What can hang from each mark
Q_405: Q_56
Q_56: Q_346 Q_405 Q_543 Q_576 Q_669 Q_906
Q_255: Q_56
Q_346: Q_56
Q_669: Q_56
Q_825: Q_346
Q_848: Q_906

Each row was made from one small tree. The marks that hang from a mark follow it in brackets, in the order of their numbers. Every link used is in the known rows. Write each row's tree.
Known rows
Q_255[Q_56[Q_346 Q_576 Q_669 Q_906]]: 11,28,53,-25,-33,-13,-14,29,46,-11,-17,-10,-10,-10,-23,-9,-28,-6,-32,12,31,0,17,-19,-9,-19,-21,-23,10,27,34,-29,-10,-9,5,24,3,-21,-17,-20,1,-19,27,-28,32,21
Q_255[Q_56[Q_346 Q_543 Q_576 Q_669]]: 6,48,47,-25,-24,-6,-15,28,44,-19,-23,-12,-40,-13,-15,-9,-39,0,-36,26,16,-1,-4,-16,-4,-11,-24,-24,15,38,38,-23,-1,-38,9,16,-3,-20,-40,-29,-17,-19,25,-15,29,29
Q_825[Q_346[Q_56[Q_906]]]: 10,20,24,-23,-38,-26,17,22,27,-6,-5,18,-14,0,-7,0,-20,12,-11,-8,28,3,12,-20,15,-27,65,-1,-12,-2,17,-14,-6,8,-16,-19,-14,-18,54,-1,6,4,1,-43,-1,0
Q_825[Q_346[Q_56]]: 3,24,26,-14,-27,-15,14,23,26,-12,0,10,-20,2,-9,-5,-24,26,-17,-10,16,-2,-8,-22,22,-21,54,1,-5,8,17,-12,7,5,-17,-16,-20,-24,53,11,12,-3,-5,-47,0,6
Q_669[Q_56[Q_543 Q_906]]: 2,57,42,-37,-27,-26,1,19,20,-10,-11,41,7,-10,-6,2,-32,-27,-13,29,20,12,23,-8,-1,-13,28,-23,2,24,23,11,-2,-23,-2,-10,4,-14,4,-28,-24,6,6,-12,9,23
Q_825[Q_346[Q_56[Q_543 Q_576 Q_906]]]: 3,40,23,-40,-44,-5,14,28,33,-1,-33,22,-30,-15,15,0,-35,-7,-17,14,29,12,10,-18,11,-17,86,-16,-26,5,29,-8,-6,-33,-6,-22,-10,-11,12,-13,-39,11,9,-29,2,1
Q_825[Q_346[Q_56[Q_405 Q_543 Q_576]]]: -5,44,28,-27,-36,14,1,35,32,-14,-42,18,-21,-14,13,8,-45,-6,-35,21,9,31,-7,-26,3,-7,80,-21,-14,19,25,-10,5,-53,-6,-22,-13,-24,5,5,-27,-5,2,-40,8,-2
Q_346[Q_56[Q_405 Q_576 Q_669 Q_906]]: 10,25,40,-19,-38,13,-8,45,44,-5,-32,7,19,-16,12,-4,-35,-28,-39,20,30,31,8,-38,-6,-12,59,-21,-20,15,28,-18,-5,-35,4,3,1,-38,11,13,-2,-18,12,-44,24,3
Q_346[Q_56[Q_543 Q_576 Q_669 Q_906]]: 13,40,32,-36,-39,7,6,39,44,-1,-31,11,-11,-19,22,-10,-36,-29,-25,19,30,8,6,-27,8,-14,76,-13,-23,11,39,-7,-4,-45,8,-7,0,-26,-5,-17,-35,-2,16,-22,10,12
Q_825[Q_346]: 2,30,36,-15,-28,-29,2,28,16,-14,4,16,-18,-2,-13,2,-14,25,-26,-17,24,8,1,-8,12,-21,2,-12,6,22,16,-15,5,6,-21,-11,-9,-13,36,3,14,-2,1,-40,11,10
Q_346[Q_56[Q_543 Q_576 Q_669]]: 6,45,32,-26,-26,15,0,40,44,-6,-26,6,-28,-17,16,-11,-45,-13,-30,22,22,7,-14,-29,14,-10,71,-11,-14,19,38,-5,4,-44,9,-6,-10,-35,-5,-7,-29,-4,11,-23,8,16
Q_255[Q_56[Q_346 Q_543 Q_906]]: 14,38,28,-35,-29,-36,0,-5,32,-16,-16,-8,-28,2,-28,2,-29,2,-14,30,19,-16,26,8,1,-21,-6,-12,18,31,25,-21,-9,-17,2,1,0,-8,-4,-47,-10,3,18,-19,12,38
Q_848[Q_906]: 7,46,54,-12,-13,-25,-6,13,18,-18,-1,-5,-32,7,-15,-3,-31,22,-23,2,14,-18,-19,10,22,-19,-26,-17,20,33,15,-10,11,-8,-18,1,13,-19,46,-1,9,0,0,-9,16,28
Q_255[Q_56]: 13,30,31,-17,-22,-35,-5,6,28,-16,3,-8,-12,8,-34,1,-21,6,-20,15,19,-7,12,-6,6,-24,-26,-14,21,36,17,-15,1,2,-7,3,2,-18,26,-21,16,11,9,-31,13,27
Q_669[Q_56[Q_405]]: -6,49,53,-11,-17,-9,-17,28,22,-21,-6,28,27,-5,-17,9,-33,-16,-35,22,7,27,-1,-17,-5,-9,10,-28,11,37,12,3,8,-17,-8,-3,-5,-31,17,8,17,-14,-2,-35,18,21
Q_405[Q_56[Q_346 Q_543 Q_906]]: 18,32,38,-29,-41,-21,4,21,18,0,-15,9,-31,-2,-15,3,-34,-27,-22,26,22,-3,24,16,1,-17,3,-22,3,28,30,-13,14,-31,2,-3,-5,-6,-13,-35,-7,-16,20,-18,3,37
Q_346[Q_56[Q_543 Q_906]]: 17,35,13,-36,-31,-19,19,8,30,-5,-18,8,-15,1,5,-1,-35,-14,-8,23,25,-7,14,-9,18,-20,90,-1,-11,6,26,-5,-1,-28,-1,-20,-3,-20,28,-26,-20,18,3,-24,-5,22
Q_405[Q_56[Q_346 Q_669 Q_906]]: 16,18,57,-12,-39,-13,-5,44,28,0,1,2,-5,-5,-19,-4,-22,-21,-32,5,30,7,17,-5,-4,-20,-26,-24,0,24,31,-22,10,-5,0,18,-4,-20,-4,-5,20,-39,22,-36,24,29
Q_346[Q_56[Q_405]]: 9,26,25,-10,-23,-5,0,19,31,-15,-15,0,-5,7,-11,5,-37,-5,-31,15,10,9,-8,-21,11,-15,65,-3,3,24,14,-10,9,-20,-6,-11,-10,-37,42,8,21,-4,-4,-46,4,18
Q_405[Q_56[Q_346]]: 12,27,47,-8,-27,-15,-7,26,19,-3,4,-2,-31,8,-35,-4,-33,-3,-32,9,16,-7,-2,3,10,-18,-22,-15,15,35,24,-13,22,-10,-3,5,-15,-19,7,-9,26,-24,13,-33,10,40
Q_255[Q_56[Q_346 Q_405 Q_576 Q_906]]: 7,32,42,-27,-34,-13,-20,17,37,-15,-33,-10,-3,-3,-30,4,-32,-6,-39,24,19,9,22,-11,-16,-17,-10,-29,14,36,20,-26,-10,-29,4,13,6,-18,-10,-17,5,-15,23,-28,27,25
Q_56[Q_346 Q_543 Q_576]: 2,57,33,-29,-24,1,-8,23,33,-12,-18,-2,-48,-7,-8,-8,-46,9,-34,7,15,-7,-15,-1,12,-8,42,-13,10,32,33,-6,11,-46,3,-2,-9,-17,-22,-25,-20,-2,16,-8,10,38

Write each row's tree
-2,48,46,-22,-32,15,-15,51,33,-14,-35,8,-2,-22,18,3,-39,-27,-48,26,21,34,-3,-18,-10,-4,24,-37,-3,42,32,-12,7,-57,4,1,8,-30,-28,0,-19,-13,13,-28,29,13 : Q_56[Q_405 Q_543 Q_576 Q_669]
3,33,29,-19,-32,0,2,36,36,-6,-12,11,-30,-6,-4,-4,-33,17,-27,-6,21,9,-13,-29,18,-16,65,-7,-13,9,24,-10,5,-15,-10,-13,-19,-24,30,9,-9,-3,4,-38,3,1 : Q_825[Q_346[Q_56[Q_576]]]
13,22,24,-18,-33,-12,4,15,29,-10,-20,4,11,4,-5,7,-30,-18,-22,16,22,10,15,-21,6,-19,78,-5,-7,15,15,-14,-2,-16,-4,-11,-4,-31,44,2,14,-2,2,-44,6,16 : Q_346[Q_56[Q_405 Q_906]]
11,33,47,-26,-39,-5,-11,46,37,-1,-14,8,11,-17,8,-9,-23,-19,-33,-3,42,19,15,-22,-3,-17,20,-26,-10,25,35,-15,-5,-16,1,11,11,-23,-2,-3,-9,-6,20,-26,26,13 : Q_56[Q_576 Q_669 Q_906]
14,37,39,-30,-34,-18,7,32,25,-8,-11,13,2,-14,12,-2,-19,-22,-19,13,37,10,22,-8,1,-17,21,-19,-8,25,31,-14,-4,-24,-2,-4,14,-16,0,-21,-15,1,9,-25,20,19 : Q_56[Q_543 Q_669 Q_906]
-4,51,54,-21,-28,18,-18,46,40,-18,-33,-2,-12,-18,7,0,-47,-8,-50,18,14,23,-14,-13,-8,-2,27,-27,4,41,34,-16,9,-56,7,10,-5,-29,-38,-3,-13,-32,18,-23,32,25 : Q_56[Q_346 Q_405 Q_543 Q_576 Q_669]
6,30,62,-8,-33,10,-21,55,32,-1,-8,-2,-22,-10,-15,-11,-38,-15,-47,5,25,12,-12,-14,-3,-12,-24,-31,3,36,39,-19,20,-28,7,20,-12,-29,-26,1,9,-42,23,-29,24,29 : Q_405[Q_56[Q_346 Q_576 Q_669]]
10,29,36,-24,-37,-2,6,32,35,-13,-32,11,11,-11,17,7,-37,-30,-26,31,22,20,18,-23,-1,-13,63,-14,-14,15,26,-16,-2,-37,2,-9,4,-32,12,-5,-10,-12,4,-41,15,12 : Q_346[Q_56[Q_405 Q_543 Q_669 Q_906]]
6,22,40,-3,-24,4,-2,37,36,-18,-11,-1,10,-4,-2,2,-32,-8,-36,15,13,17,-10,-33,7,-15,50,-6,-3,18,21,-17,9,-19,-3,-1,-12,-45,30,20,21,-24,-2,-51,17,13 : Q_346[Q_56[Q_405 Q_669]]
1,42,37,-20,-30,22,-7,45,44,-14,-39,4,-7,-17,21,-1,-48,-24,-41,38,15,27,-12,-32,1,-3,72,-19,-14,25,35,-9,7,-60,7,-6,-4,-40,-12,3,-24,-16,8,-34,19,9 : Q_346[Q_56[Q_405 Q_543 Q_576 Q_669]]
9,34,49,-14,-32,3,-18,39,27,2,-10,-6,-34,-2,-24,-6,-41,-8,-43,10,17,3,-7,-3,4,-14,-18,-27,8,37,31,-10,20,-30,4,7,-14,-19,-15,-11,6,-25,22,-22,13,33 : Q_405[Q_56[Q_346 Q_576]]
12,27,51,-22,-40,-8,-17,37,41,-12,-34,-1,32,-16,-5,4,-22,-33,-40,26,33,34,33,-25,-24,-17,-29,-39,1,35,27,-28,-12,-25,2,18,16,-25,-7,-4,-5,-14,20,-41,40,4 : Q_255[Q_56[Q_405 Q_576 Q_669 Q_906]]
9,34,56,-11,-31,-2,-6,43,24,-7,-9,3,-32,-7,-10,-4,-36,-19,-34,21,13,6,-3,3,1,-11,-23,-23,4,38,36,-14,21,-30,3,6,-11,-21,-26,-17,2,-37,18,-27,18,36 : Q_405[Q_56[Q_346 Q_543 Q_669]]
5,47,31,-38,-38,-5,-6,29,29,-8,-43,13,11,-15,14,9,-39,-35,-37,29,31,29,24,-6,-9,-8,56,-34,-9,34,25,-8,-2,-57,1,-11,13,-14,-14,-17,-30,9,13,-19,16,15 : Q_56[Q_405 Q_543 Q_576 Q_906]
13,24,62,-18,-44,2,-14,53,33,5,-14,4,-9,-15,-11,-10,-31,-31,-39,6,37,15,13,-12,-10,-17,-23,-37,-4,28,38,-22,7,-24,8,20,-5,-20,-23,-5,1,-38,29,-24,26,22 : Q_405[Q_56[Q_346 Q_576 Q_669 Q_906]]
6,27,35,-28,-41,-13,20,35,32,-10,-18,25,-15,-16,14,-1,-24,-2,-14,7,29,12,14,-23,8,-20,54,-10,-21,-1,28,-19,-7,-15,-9,-13,-10,-19,20,-6,-19,-11,6,-41,8,-2 : Q_825[Q_346[Q_56[Q_543 Q_669 Q_906]]]
-12,56,62,-14,-19,10,-29,37,32,-20,-20,18,0,-9,-23,-1,-49,-3,-46,20,0,23,-18,-20,-8,-2,11,-32,11,37,20,-1,9,-38,1,9,-15,-32,-19,5,4,-28,10,-22,24,27 : Q_669[Q_56[Q_346 Q_405 Q_576]]
5,45,48,-33,-43,4,-12,48,35,-10,-41,14,15,-24,24,5,-33,-44,-40,29,36,39,21,-15,-16,-8,38,-39,-13,31,35,-16,-5,-55,5,1,17,-22,-25,-9,-28,-9,17,-27,31,9 : Q_56[Q_405 Q_543 Q_576 Q_669 Q_906]
3,36,36,-13,-26,5,4,34,33,-20,-25,5,-3,-8,13,4,-42,-20,-30,29,10,17,-8,-24,4,-9,73,-11,-8,25,25,-11,6,-41,0,-9,-5,-39,9,3,-3,-16,2,-41,15,16 : Q_346[Q_56[Q_405 Q_543 Q_669]]
11,22,40,-19,-29,-32,-13,4,29,-21,-19,-11,-2,5,-37,9,-26,-1,-30,23,16,1,25,-4,-10,-21,-16,-19,24,34,14,-28,-5,-9,0,10,3,-17,11,-19,25,-14,16,-39,24,27 : Q_255[Q_56[Q_346 Q_405 Q_906]]
8,42,32,-39,-40,-16,-11,18,33,-11,-49,4,5,-13,-3,12,-34,-37,-33,51,26,25,38,-4,-18,-13,5,-39,4,40,23,-18,-11,-51,6,-2,20,-10,-16,-32,-32,11,19,-23,22,14 : Q_255[Q_56[Q_405 Q_543 Q_576 Q_906]]
10,28,57,-10,-38,10,-16,59,29,6,-9,6,-3,-14,-2,-7,-28,-32,-44,15,33,26,3,-18,-3,-14,-24,-38,-6,38,37,-12,15,-25,3,10,1,-25,-12,6,-2,-24,20,-32,23,17 : Q_405[Q_56[Q_576 Q_669]]
11,38,33,-31,-33,-29,-6,0,27,-23,-33,-8,-12,0,-25,12,-34,-10,-26,42,13,5,30,7,-12,-16,-2,-23,19,37,20,-24,-8,-31,1,3,7,-11,-8,-34,-1,-9,16,-29,20,31 : Q_255[Q_56[Q_346 Q_405 Q_543 Q_906]]
4,40,55,-12,-23,7,-19,46,36,-11,-3,-7,-27,-10,-12,-12,-35,12,-42,-10,22,3,-21,-22,5,-12,4,-16,6,30,34,-17,9,-20,2,18,-11,-31,-15,1,9,-24,19,-23,26,25 : Q_56[Q_346 Q_576 Q_669]
-6,51,60,-24,-29,1,-25,34,32,-14,-23,25,11,-13,-20,1,-44,-16,-37,16,11,27,3,-20,-15,-7,18,-33,3,28,20,-2,-1,-36,5,9,-10,-28,-17,-3,-1,-26,14,-20,26,22 : Q_669[Q_56[Q_346 Q_405 Q_576 Q_906]]
5,35,53,-23,-34,-2,-16,43,38,-7,-11,3,-10,-15,-6,-12,-31,-1,-36,-8,32,5,3,-18,0,-16,13,-19,-1,22,35,-20,-2,-17,3,19,-3,-24,-12,-7,-1,-24,23,-21,27,22 : Q_56[Q_346 Q_576 Q_669 Q_906]
7,34,29,-16,-27,14,-11,31,37,-10,-27,-2,-6,-3,-4,-1,-45,-9,-37,17,12,16,-14,-28,7,-10,74,-12,-5,24,20,-8,10,-40,1,-9,-10,-39,20,12,1,1,3,-40,8,15 : Q_346[Q_56[Q_405 Q_576]]
15,40,42,-35,-45,-1,-7,33,26,6,-29,7,-34,-10,-8,-3,-43,-35,-32,32,25,6,18,7,-2,-12,8,-35,-4,31,37,-11,10,-48,10,0,-2,-7,-33,-33,-29,-14,28,-9,9,30 : Q_405[Q_56[Q_346 Q_543 Q_576 Q_906]]
2,38,20,-25,-31,-13,18,20,25,-14,-14,16,-35,-3,3,1,-33,17,-14,9,13,3,-5,-12,21,-17,76,0,-7,10,22,-5,8,-18,-12,-25,-21,-17,30,-8,-15,3,-3,-37,-5,8 : Q_825[Q_346[Q_56[Q_543]]]
5,24,42,-24,-43,0,5,51,41,-2,-18,19,-2,-22,11,-10,-25,-2,-27,-7,35,21,8,-38,5,-20,49,-17,-24,-3,31,-19,-10,-10,-7,-2,-10,-27,19,11,-10,-14,11,-43,19,-12 : Q_825[Q_346[Q_56[Q_576 Q_669 Q_906]]]
9,52,32,-40,-35,-9,-4,21,34,-6,-25,3,-33,-11,-4,-7,-41,-5,-26,11,27,-5,6,1,6,-12,45,-18,1,23,33,-10,1,-40,5,-1,-3,-11,-23,-34,-27,1,21,-6,10,31 : Q_56[Q_346 Q_543 Q_576 Q_906]
-2,40,36,-24,-36,14,5,49,40,-10,-27,20,-25,-22,21,-8,-37,4,-32,12,19,20,-12,-32,8,-12,59,-16,-18,11,38,-12,1,-37,-4,-11,-16,-27,-2,3,-31,-12,8,-34,9,-3 : Q_825[Q_346[Q_56[Q_543 Q_576 Q_669]]]
18,23,58,-20,-46,1,-10,57,31,11,-15,12,9,-17,3,-6,-24,-47,-38,16,45,27,26,-17,-11,-17,-16,-43,-14,30,37,-16,4,-23,4,11,7,-18,-13,-4,-10,-20,22,-28,23,13 : Q_405[Q_56[Q_576 Q_669 Q_906]]
14,37,55,-30,-49,2,-5,54,32,9,-29,18,-6,-23,14,-2,-31,-59,-35,33,38,29,31,-7,-12,-12,0,-45,-17,34,41,-12,6,-48,8,3,12,-13,-32,-20,-34,-13,25,-16,21,15 : Q_405[Q_56[Q_543 Q_576 Q_669 Q_906]]
6,46,50,-36,-36,-1,-7,39,40,-7,-25,4,-23,-21,6,-7,-35,-14,-31,7,32,6,4,-14,-1,-10,31,-22,-4,27,41,-16,-1,-39,7,10,0,-17,-34,-22,-25,-18,25,-11,24,24 : Q_56[Q_346 Q_543 Q_576 Q_669 Q_906]
12,26,51,-18,-30,-19,-5,32,33,-12,4,1,-3,-5,-14,-8,-22,8,-24,-10,32,-3,6,-9,4,-21,8,-10,7,19,27,-21,0,3,-4,15,-3,-23,8,-8,19,-28,18,-32,23,29 : Q_56[Q_346 Q_669 Q_906]
-2,65,53,-40,-30,-3,-10,26,36,-10,-25,30,-16,-15,-9,-6,-46,-16,-27,26,16,9,6,-8,-3,-8,31,-27,1,26,32,5,0,-43,5,0,-7,-14,-28,-31,-31,-8,20,-3,13,30 : Q_669[Q_56[Q_346 Q_543 Q_576 Q_906]]
5,36,47,-23,-34,-9,-4,31,31,-20,-26,4,-1,-13,4,5,-32,-13,-34,18,22,21,13,-5,-9,-10,26,-21,4,27,27,-22,0,-33,-1,5,4,-23,-17,-10,1,-30,14,-33,27,24 : Q_56[Q_346 Q_405 Q_543 Q_669 Q_906]
-4,63,49,-24,-13,-14,-6,19,26,-21,-3,25,-28,-3,-21,-2,-44,7,-21,23,0,-4,-13,-8,8,-7,25,-15,14,32,23,7,10,-28,-1,-3,-21,-21,-13,-24,-6,-15,6,-10,8,44 : Q_669[Q_56[Q_346 Q_543]]
